Each row was made from one small tree. The marks that hang from a mark follow it in brackets, in the order of their numbers. Every link used is in the known rows. Write each row's tree.
Known rows
K145{K51 K218{K172{K630 K894}}}: [-31 -11  -8  -1 -14 -33 -12   9  59 -10  26 -13 -25 -29  27]
K218{K145{K51}}: [  0   0   0  -1   6  -3 -19  18  28   9  17  -4  13 -17 -10]
K51{K172{K145 K227 K894{K570}}}: [-37 -20  -4   8 -20 -33 -21 -25 -34  -4  52  19  38   6  26]
K818{K145}: [ -8   5  -1   4  -1  10 -26  11 -27  18  14  -3 -13   8  15]
K818{K145{K51}}: [ -5  -1  -1  -4  -2  -2 -31   8   1  15   6  -6 -10  -6   2]
K145{K51 K218{K172{K227 K630{K540} K894}}}: [-42 -28  -6   5 -28 -33 -12   2  38   6  23 -10 -26 -27  46]
K218{K145{K51} K172}: [-14   4   6  -1  30  -4 -31  28  46  -8  31   5  19 -13  17]
K218{K172{K145{K51} K227 K630{K540} K894{K570}}}: [-65 -26 -13  19 -20 -34 -25   5  -5   6  67  -1   7 -23  78]
K218{K145{K51{K172{K227}}}}: [-10 -11   5  -2   1 -13 -22   8  14  11  18  13  38  -9  -4]
K818{K145{K51 K218{K172{K894}}}}: [-21  -3  -2  -3  -2 -12 -40   9  25   3  26 -12 -35  -8  25]
K172{K145{K51 K218}}: [ -7   4  -9  -2 -15 -19 -15   0   4 -25  33 -10 -50 -15   3]
K218{K172{K145{K51} K227 K630{K540} K894}}: [-69 -27  -9  20 -28 -31 -15  -1 -13  22  52   6   2 -24  70]
K172{K227}: [-25  -9  -5   9 -16  -5   3  -4 -18  13 -13  10  -2   0  17]
K172{K145{K51 K218} K630}: [-30   0 -18   9 -32 -27  -6  16  -6 -13  50 -12 -46 -27  24]
K818{K145{K51 K218{K172{K227 K894}}}}: [-35  -7  -5   2 -11 -15 -39   7  15  10  20  -6 -35  -8  34]
K818{K145{K218{K172}}}: [-15   8   1   2   9   7 -35  21  -8  -4  28  -6 -43  11  36]

Which tree is each row?
[-28 -14  -4   8 -10 -17 -15  12  21 -13  52 -18 -25  -8  56]
K145{K218{K172{K630{K540} K894{K570}}}}
[-27 -40  -1  -3 -44 -41  -7 -17  17  13  22  -4   3 -20  20]
K145{K51{K172{K227 K630{K540} K894}} K218}
[-54  -6 -11  13 -10 -30 -16   7  14   1  57   4   2 -26  46]
K218{K172{K145{K51} K630 K894}}
[ -4  -4   5  -4  -6 -16 -14 -11 -28 -26  44  13   0  13   7]
K51{K172{K145{K218}}}
[ -7 -27  11   0 -14 -14   0  -5 -28  12  31  11  45   4  23]
K51{K172{K630{K540}}}
[ -4  -2   0 -12   8 -20 -18   9  60 -32  10  -9 -33 -15  11]
K145{K51 K218{K172}}
[ -4 -19   9  -2  -4 -12 -19  14  10  17  38   2  43 -13   7]
K218{K145{K51{K172{K630{K540}}}}}
[-57   1  -5  24   5  -3 -16  40  -6  16  40  15  18  -8  62]
K218{K145 K172{K227 K630}}
[-27 -34   6   7 -26 -18   2  -8 -43  22  20  19  44   4  37]
K51{K172{K227 K630{K540}}}
[-29 -17  -5   5 -12 -27 -24  11  19  14  44   4  49 -19  13]
K218{K145{K51{K172{K227 K630 K894{K570}}}}}
[-62 -35 -24  22 -63 -45 -18  -5 -19  14  71 -21 -34 -32  65]
K172{K145{K51 K218} K227 K630{K540} K894{K570}}
[-24 -28   1   5 -15 -24 -26   7  11  21  47   0  50 -17  22]
K218{K145{K51{K172{K227 K630{K540} K894{K570}}}}}
[  3  -6   8  -8   9 -11 -23   9  24   3  24   7  39  -9 -13]
K218{K145{K51{K172}}}
[ -3   1  -3  -6  -9  -5 -32  12   9   2  12 -16 -43  -5   7]
K818{K145{K51 K218}}
[-19  -1  -5  -4   4 -16 -48  13  32 -10  38 -17 -32  -8  31]
K818{K145{K51 K218{K172{K894{K570}}}}}
